Each row was made from one walk, in order. Every step used is in the known rows, and no mark comes twice. Write each row's walk.
Known rows
fodi fulomon rabo suvikug valaluf: [27.3, 12.0, -13.2, 8.3, -37.4, 26.1, -37.9, -2.8, 43.8, 12.6, -0.4, 10.1, -16.1, 19.2, 6.3, 13.0, -68.2, -26.5, -5.4, -28.6, 19.1, -9.7, 10.0, -12.4, -10.4, 20.4]
vavu fulomon farot: [-3.4, 25.3, -7.7, -26.5, -10.6, 1.3, -13.0, 46.9, -17.3, 9.5, 11.2, -7.3, -14.2, 5.8, 12.0, -12.9, -31.5, -11.0, -14.3, -3.7, 2.5, 24.7, -28.1, 4.6, 11.8, 19.5]
vope fulomon: [8.8, -24.3, -7.7, 9.5, -41.6, 20.2, 15.6, 11.8, 21.9, -14.8, 6.6, -12.1, -18.1, 4.3, 9.5, -14.8, -11.2, -4.4, 13.3, 0.4, 0.7, -27.2, 6.4, 15.8, 9.8, 12.6]
suvikug valaluf fulomon: [28.1, -43.1, -4.8, -1.9, -16.4, 12.8, 22.7, -10.1, 35.9, 5.6, 12.8, -41.3, -11.5, 8.4, 14.7, -23.4, 11.1, -14.8, -21.9, -19.3, -14.7, -13.6, 31.3, 12.4, 3.9, -0.9]
valaluf suvikug vavu: [32.4, -30.7, -27.7, -2.2, -13.5, 2.9, -14.4, -12.4, 55.0, 8.2, 6.8, -19.7, -14.5, 46.9, 11.9, -32.9, 25.6, -3.7, -13.0, -17.8, -0.9, -5.1, 24.8, -12.6, 25.9, 8.8]
farot fulomon rabo suvikug: [20.1, 23.3, -39.4, 18.1, -26.9, 8.9, -45.4, 7.5, -2.5, -19.6, 13.7, 4.1, -44.6, 34.5, 10.2, 25.8, -35.8, -47.8, -9.3, -5.4, -34.0, 25.2, 8.7, -8.7, -15.1, 15.4]
nuzedu fulomon: [4.4, 10.6, -4.3, 9.5, -40.3, 37.6, -8.5, 9.6, 5.1, -0.3, -15.0, -26.7, -5.2, 45.4, 17.7, 0.0, -22.3, 1.1, 2.5, 7.5, -11.6, -2.7, -0.5, 9.9, -19.1, -6.7]
valaluf suvikug vavu fulomon nuzedu: [38.5, -1.3, -16.0, -11.1, -6.8, 13.1, -21.5, 1.5, 50.6, 10.5, 14.9, -19.2, -5.2, 40.4, -1.5, -44.2, 27.9, -10.6, -26.7, -20.1, 4.8, 10.9, 6.5, -11.4, 15.4, 23.2]
vavu fulomon: [-12.4, 14.3, -0.3, -21.4, -16.2, 7.1, -7.8, 19.1, -8.3, 22.6, 8.4, -1.6, -8.1, 15.4, 19.3, -35.3, -26.3, -10.8, -19.7, 13.6, -1.4, 40.8, 3.5, 12.2, 5.7, 20.0]
suvikug vavu fulomon rabo: [8.6, 15.1, -14.4, -7.0, -0.8, -26.8, -2.7, 2.2, 14.0, 27.1, 11.8, -18.6, -18.6, 25.0, 1.4, -17.6, -19.6, -4.1, -25.6, -9.3, -1.2, 40.5, -8.0, -6.4, 21.1, -8.9]
fulomon vavu suvikug: [-4.9, 47.9, -6.1, 22.8, 12.1, 3.4, -57.1, 3.2, -13.7, -25.2, 5.6, -14.3, -3.0, 16.7, 49.1, -15.6, -21.2, 0.3, -40.9, 0.8, 8.5, 10.2, 18.8, -11.8, 23.6, 1.1]
sirol fulomon vavu suvikug valaluf: [30.1, 36.9, -31.5, 36.5, 19.8, -2.9, -34.5, 9.2, 11.8, -23.1, 0.1, -13.6, -22.8, 28.8, 37.6, -5.8, -24.2, -11.5, -40.5, -9.2, -16.4, 7.2, 18.6, 11.4, 8.9, 13.8]
sirol fulomon vope: [37.1, 31.9, -38.5, 28.9, 2.4, 16.7, 1.3, 4.1, 28.0, -32.8, 2.4, -6.7, -33.2, 16.0, 23.9, 21.1, -22.3, -13.5, -22.4, 23.4, -5.5, 24.2, 0.1, 10.8, -11.9, 18.8]
vope fulomon rabo suvikug: [23.0, 7.4, -24.8, 18.9, -50.4, 16.7, -2.4, 22.3, 24.8, -25.5, 10.6, 1.7, -37.9, 11.7, 11.6, 0.5, -40.2, -10.8, 15.8, -25.5, 14.6, -16.8, 15.7, -4.4, 5.1, 12.1]
sirol fulomon: [18.2, 8.1, -44.0, 12.0, -9.2, 10.5, -5.8, 10.6, 16.6, -10.5, -8.1, -1.9, -28.6, 26.1, 18.1, 8.4, -18.1, -19.4, -10.4, 5.7, -18.5, 17.3, 6.4, 29.7, -3.2, 8.2]
fulomon rabo: [13.9, 27.6, -32.0, 18.3, -17.4, -11.0, -8.8, 15.4, 14.0, -11.9, -0.1, -8.5, -17.7, 6.6, 8.3, 31.0, -30.3, 1.5, -24.1, -8.5, 25.3, 16.2, 6.7, 3.9, 3.9, -13.0]
sirol fulomon rabo suvikug: [32.5, 43.0, -61.1, 19.4, -17.6, 4.8, -23.8, 23.9, 19.6, -19.6, -5.5, 13.4, -48.2, 34.8, 16.1, 23.9, -47.8, -25.6, -8.7, -17.4, -5.2, 28.5, 18.3, 11.4, -7.6, 9.4]
rabo suvikug vavu fulomon: [0.1, 8.2, -8.9, -24.4, -10.4, 9.6, -29.6, -7.4, 10.4, 12.9, 17.7, 6.5, -24.9, 57.5, 26.4, -60.9, -24.2, -28.7, 5.5, -22.0, -18.0, 37.7, 14.5, -22.9, 24.2, 15.7]
vope fulomon rabo: [20.8, -0.9, -22.6, 24.9, -44.0, 4.1, 13.9, 23.4, 26.4, -19.0, 7.2, -12.6, -28.0, -5.6, 0.0, 15.9, -30.9, 3.6, 1.5, -10.2, 19.7, -22.7, 4.8, 10.8, 5.4, 1.0]
vope fulomon sirol: [19.9, -11.6, -1.8, 17.9, -45.6, 14.3, 21.5, 23.5, 28.3, -19.0, 12.8, -13.9, -8.1, -0.7, 3.1, 6.5, -11.9, -17.7, 16.5, -10.9, 7.2, -33.7, -10.8, 15.3, 13.2, 32.1]
fodi fulomon vavu: [3.2, 23.2, 5.7, 9.9, -21.8, 39.0, -48.4, -1.8, 10.0, -3.2, -2.6, -18.4, 1.4, -0.8, 13.9, 11.8, -61.1, -30.1, -17.8, -1.2, 12.6, -16.5, -0.2, -2.7, -14.8, 0.1]
vefop fulomon rabo suvikug valaluf: [54.6, 11.1, -13.7, 32.0, -5.1, 24.7, -8.0, 0.2, 32.3, -6.4, 7.9, 18.8, -51.4, 18.6, 7.0, 5.7, -36.9, 8.0, 1.2, -28.2, 14.1, 9.6, 28.4, -11.2, -24.2, 4.1]
sirol fulomon vavu suvikug: [16.3, 50.8, -39.0, 30.2, 12.1, 2.1, -44.9, 14.8, 0.5, -26.7, -3.7, -5.5, -27.2, 26.0, 39.2, 1.9, -27.7, -13.5, -34.8, 1.7, -14.0, 17.8, 18.3, 12.7, 7.9, 10.7]
vavu fulomon rabo suvikug valaluf: [15.8, 33.7, -10.2, -7.0, -13.5, -4.5, -18.4, 24.2, 8.8, 14.5, 15.6, 3.7, -23.5, 22.2, 16.9, -28.0, -48.8, -11.1, -19.6, -22.7, 8.9, 39.6, 15.3, -7.8, 1.4, 21.3]
rabo fulomon: [-4.7, 10.2, -23.5, -9.8, -32.4, 20.0, -26.9, 12.3, -1.5, 0.9, 11.5, 2.1, 3.8, 25.4, 6.8, -28.7, -45.6, -34.1, -0.3, -1.6, -24.1, 19.0, 20.4, 1.3, 4.7, 14.3]
fodi fulomon: [-2.3, -7.1, -5.3, -8.1, -39.4, 36.1, -30.5, -6.4, 27.0, 17.5, -6.1, 1.9, -1.1, 9.7, 8.3, 2.4, -39.5, -23.3, -6.2, 4.1, 7.2, -10.1, -2.0, 6.9, -7.4, 18.8]

Write each row's walk
[37.8, -22.0, -16.1, 12.5, -16.6, 0.5, 18.1, 0.4, 38.0, 1.8, 11.9, -41.5, -18.2, 2.1, 7.0, 1.9, -2.8, -9.3, -31.7, -28.5, -1.0, -6.0, 31.3, 10.3, 1.2, -7.5] => suvikug valaluf fulomon rabo
[22.5, 21.6, -21.8, 19.3, -7.5, 28.7, -36.8, 0.6, 4.6, -36.0, 18.6, -15.6, -11.2, 24.3, -5.9, 15.8, 14.7, -50.2, -22.2, 12.3, -40.5, 8.8, -27.7, 8.6, -20.8, 17.0] => farot fulomon nuzedu
[13.0, 28.5, -7.4, -18.9, -1.9, 20.1, -34.1, -6.5, 16.0, -3.7, 22.3, 5.0, -15.4, 55.4, 12.5, -57.1, -14.1, -35.2, 1.4, -25.9, -14.2, 36.7, -2.3, -22.0, 16.8, 15.0] => rabo suvikug vavu fulomon nuzedu
[20.5, 28.5, -34.3, 10.2, -11.7, -10.4, -26.8, -2.1, 24.5, -11.8, 8.2, -0.4, -33.0, 39.0, 13.1, 3.8, -38.3, -16.2, -5.7, -32.6, 9.7, 24.2, 11.8, -22.5, 17.9, -10.9] => fulomon rabo suvikug vavu
[14.2, 33.5, -15.1, 5.5, -21.0, 25.8, -22.3, 2.8, 7.8, -19.7, 22.0, -4.0, 0.2, 16.5, 15.1, -14.4, -46.7, -29.4, -12.0, 15.5, -12.9, 24.6, 13.5, -17.9, -5.4, 24.7] => rabo fulomon vope
[41.5, -3.6, -16.0, -7.1, -6.4, 5.3, -9.9, -7.6, 50.8, 12.7, 17.6, -20.9, -15.9, 35.9, 16.6, -40.1, 13.4, -2.5, -27.4, -4.0, 7.5, 19.3, 16.6, -21.6, 15.9, 27.7] => valaluf suvikug vavu fulomon vope
[0.5, 23.0, -13.5, 0.7, -17.1, 27.1, -37.4, 4.3, -6.5, -18.2, 11.9, -36.2, -16.0, 3.0, 39.5, -16.0, -2.6, -24.2, -43.4, -6.7, -4.3, 8.2, 42.6, -1.7, 12.6, -5.8] => valaluf fulomon vavu suvikug
[16.7, 38.6, 10.3, 34.0, -9.3, 25.2, -39.0, 6.7, 0.2, -10.3, -8.2, -39.1, -0.3, 45.5, 38.1, -12.2, -27.4, 10.0, -26.0, -5.7, -8.6, -13.6, 12.4, -7.9, -6.8, -2.2] => nuzedu fulomon vavu suvikug valaluf
[17.7, 16.0, -37.3, 23.7, -21.5, -3.7, -30.3, 7.7, -1.8, -15.2, 9.6, -9.8, -36.4, 17.7, 1.6, 42.2, -20.2, -34.7, -24.7, 7.6, -29.8, 20.6, -1.5, 4.9, -15.3, 3.1] => farot fulomon rabo
[7.8, -2.5, -17.1, -10.5, -9.0, 9.7, -27.4, -18.2, 20.2, -6.4, 12.4, 3.9, -24.1, 57.0, 27.7, -43.3, -15.7, -27.8, 12.2, -28.5, -16.8, 19.9, 15.1, -25.3, 26.6, 2.6] => rabo suvikug vavu
[26.2, -22.7, -10.9, -10.1, -22.9, 30.2, -9.5, -7.8, 29.8, -5.3, 18.1, -10.2, -22.6, 37.4, 30.9, -45.9, -12.3, -34.7, 3.0, -38.6, -17.6, 1.3, 42.9, -11.5, 7.3, 13.3] => rabo suvikug valaluf fulomon
[23.7, 12.2, -19.3, 24.1, -9.9, 20.3, -20.4, -13.1, 6.5, -31.1, 22.0, -14.9, -30.3, 15.1, 18.9, 22.7, -7.1, -36.0, -22.1, 36.0, -35.0, 20.5, -8.0, -9.7, -20.1, 23.3] => farot fulomon vope
[6.8, 18.5, -3.2, -19.3, -10.5, 4.5, -22.4, 1.0, 13.4, 9.8, 17.2, 4.7, -18.8, 53.3, 21.2, -47.1, -24.0, -39.3, 9.8, -26.5, -13.2, 36.4, 1.8, -22.8, 25.5, 26.1] => rabo suvikug vavu fulomon sirol
[4.8, 15.5, -0.9, 27.0, -21.0, 15.0, -23.2, 14.3, 4.9, -29.8, 10.1, -14.5, -14.1, 3.6, 33.2, -20.6, -18.9, 2.2, -14.7, -6.4, 7.4, -27.5, 15.9, -4.0, 20.1, 14.9] => vope fulomon vavu suvikug
[6.4, 3.7, -9.0, -22.6, 8.2, -19.1, -5.5, 14.2, 3.5, 18.4, 14.6, -22.2, -16.8, 23.8, 0.5, -24.0, -9.7, -13.9, -12.0, -14.9, -14.4, 23.8, -32.3, -7.9, 33.0, 0.6] => suvikug vavu fulomon farot
[37.1, 6.5, 1.5, 25.9, -8.4, 28.3, 5.3, 5.7, 22.1, -6.2, 3.9, 7.4, -24.6, 6.2, 3.0, 21.6, -11.4, -3.5, 8.3, -4.0, 10.6, 1.4, -0.8, 7.4, -15.4, 23.1] => vefop fulomon sirol
[-2.2, 30.5, 6.4, -12.1, -20.0, 1.5, -3.3, 31.3, -3.2, 16.4, 13.5, -5.8, -0.2, 10.6, 13.8, -13.4, -24.1, -24.5, -14.2, 3.1, 7.2, 34.7, -14.6, 12.4, 8.8, 40.4] => vavu fulomon sirol
[19.4, 16.5, -34.4, -10.0, -43.7, 25.1, -15.7, 12.8, 13.7, -12.5, 10.2, -16.4, -36.5, 11.8, 18.2, 5.2, -23.7, -34.2, -15.2, -24.2, 5.5, 16.4, 42.5, -1.8, -2.4, -8.6] => valaluf fulomon rabo suvikug
[15.6, 24.4, 3.9, 18.4, -42.9, 33.6, -4.6, 19.3, 10.3, -3.5, -10.4, -29.4, 1.5, 39.8, 12.2, 22.3, -23.3, -13.6, 7.1, -3.8, -3.7, -9.8, -16.0, 10.5, -13.5, 13.0] => nuzedu fulomon sirol
[30.2, -0.2, -4.7, 0.6, -13.2, 32.8, -21.2, -5.1, 17.1, -20.3, 19.5, -24.9, -23.9, 30.3, 34.2, -39.0, -23.7, -36.0, -6.5, -40.8, -16.3, -3.8, 43.6, -16.7, 0.1, 1.7] => rabo suvikug valaluf fulomon vavu
[7.1, 37.6, -8.3, 13.6, -2.0, 5.7, -58.3, 9.8, -7.0, -9.8, 17.7, -8.5, 11.0, 27.8, 27.4, -40.7, -50.1, -26.4, -29.5, -14.5, -21.7, 9.9, 33.6, -18.0, 15.2, 19.3] => rabo fulomon vavu suvikug valaluf
[33.6, -17.1, 1.9, 12.5, -3.8, 15.6, 7.6, -5.4, 19.9, -12.3, 14.4, -56.2, -8.5, 0.1, 18.2, -15.9, -4.2, -18.0, -33.3, -26.3, -11.8, -15.4, 32.8, 5.3, -1.1, -15.5] => suvikug valaluf fulomon vavu
[34.4, -10.8, -13.5, -11.3, -16.8, -3.0, -12.4, 6.4, 46.2, 22.4, 12.5, -19.1, -9.0, 38.8, 8.0, -34.8, 16.8, -15.1, -16.5, -19.9, 3.2, 11.6, 11.7, -10.4, 25.2, 33.8] => valaluf suvikug vavu fulomon sirol
[12.6, 6.0, 1.0, 26.3, -23.9, 21.6, -1.0, 16.4, 5.9, -35.8, 10.2, -33.2, -17.5, -8.1, 14.6, -4.2, -30.4, -9.3, -1.2, -5.5, 4.4, -32.3, 8.1, 3.6, 0.9, -5.3] => vope fulomon vavu
[20.9, 14.6, -18.5, -8.2, -25.8, 48.6, -5.3, 3.2, 19.1, -27.9, 14.1, -37.0, -3.0, 1.8, 1.5, -6.3, 26.7, -35.4, -27.3, -8.9, -1.2, -1.6, 8.4, 15.2, -7.6, -4.8] => valaluf fulomon nuzedu
[24.0, 14.8, -40.6, 15.5, -17.5, -3.7, -42.6, -5.7, 4.9, -12.5, 16.3, -2.8, -46.9, 43.5, 2.9, 16.4, -26.6, -51.1, -10.6, -12.8, -42.9, 26.5, 2.4, -17.6, -4.7, 5.5] => farot fulomon rabo suvikug vavu
[5.8, 7.1, 1.6, -12.3, -1.3, -19.3, 3.6, 0.6, 15.6, 26.5, 16.2, -20.8, -5.7, 28.9, 2.9, -23.3, -4.5, -22.1, -14.6, -8.7, -11.5, 32.5, -22.3, -1.4, 28.5, 15.0] => suvikug vavu fulomon sirol
[11.3, 30.2, 2.0, 30.9, 23.4, -6.7, -44.9, -4.7, 4.1, -22.4, 11.0, -21.7, 0.9, 18.3, 47.4, -25.0, -15.4, 6.8, -46.4, -14.7, 4.9, -2.0, 21.4, -14.2, 21.6, 6.0] => fulomon vavu suvikug valaluf
[7.1, 25.1, -15.0, -4.4, -36.0, 11.9, -21.9, 23.1, 2.1, -1.7, 14.3, 0.3, 13.1, 22.8, -0.2, -5.9, -43.9, -50.3, 4.9, -11.0, -16.7, 12.3, 5.2, 0.9, 5.1, 35.9] => rabo fulomon sirol
[14.6, 22.3, -7.4, -13.4, -2.4, 13.8, -23.7, -14.2, 16.9, -2.3, 21.9, 4.6, -25.5, 48.8, 29.8, -53.2, -27.6, -27.4, 0.0, -11.5, -9.5, 44.3, 9.0, -33.1, 16.5, 21.0] => rabo suvikug vavu fulomon vope
[17.9, -13.2, -15.6, -2.6, -2.9, -3.7, -21.9, 1.7, 27.1, 3.9, 14.1, -11.7, -11.5, 21.5, 37.7, -27.4, 21.0, 1.9, -36.9, -26.2, -6.5, -6.9, 19.2, -4.6, 37.9, 29.3] => vavu suvikug valaluf fulomon farot
[-7.8, 50.5, -15.6, 5.6, -11.2, 11.4, -68.4, 13.8, -18.2, -14.5, 16.4, -3.0, 8.6, 27.7, 28.8, -35.7, -55.4, -30.8, -25.2, -4.6, -18.1, 18.6, 30.9, -17.2, 14.1, 16.5] => rabo fulomon vavu suvikug
[38.8, 16.3, -19.1, 30.2, -8.7, 18.3, -2.0, 6.8, 21.5, -4.7, -0.6, 8.4, -42.5, 1.2, -1.4, 29.6, -28.6, 17.8, -8.7, -6.4, 19.9, 14.4, 14.5, 3.0, -24.7, -7.1] => vefop fulomon rabo
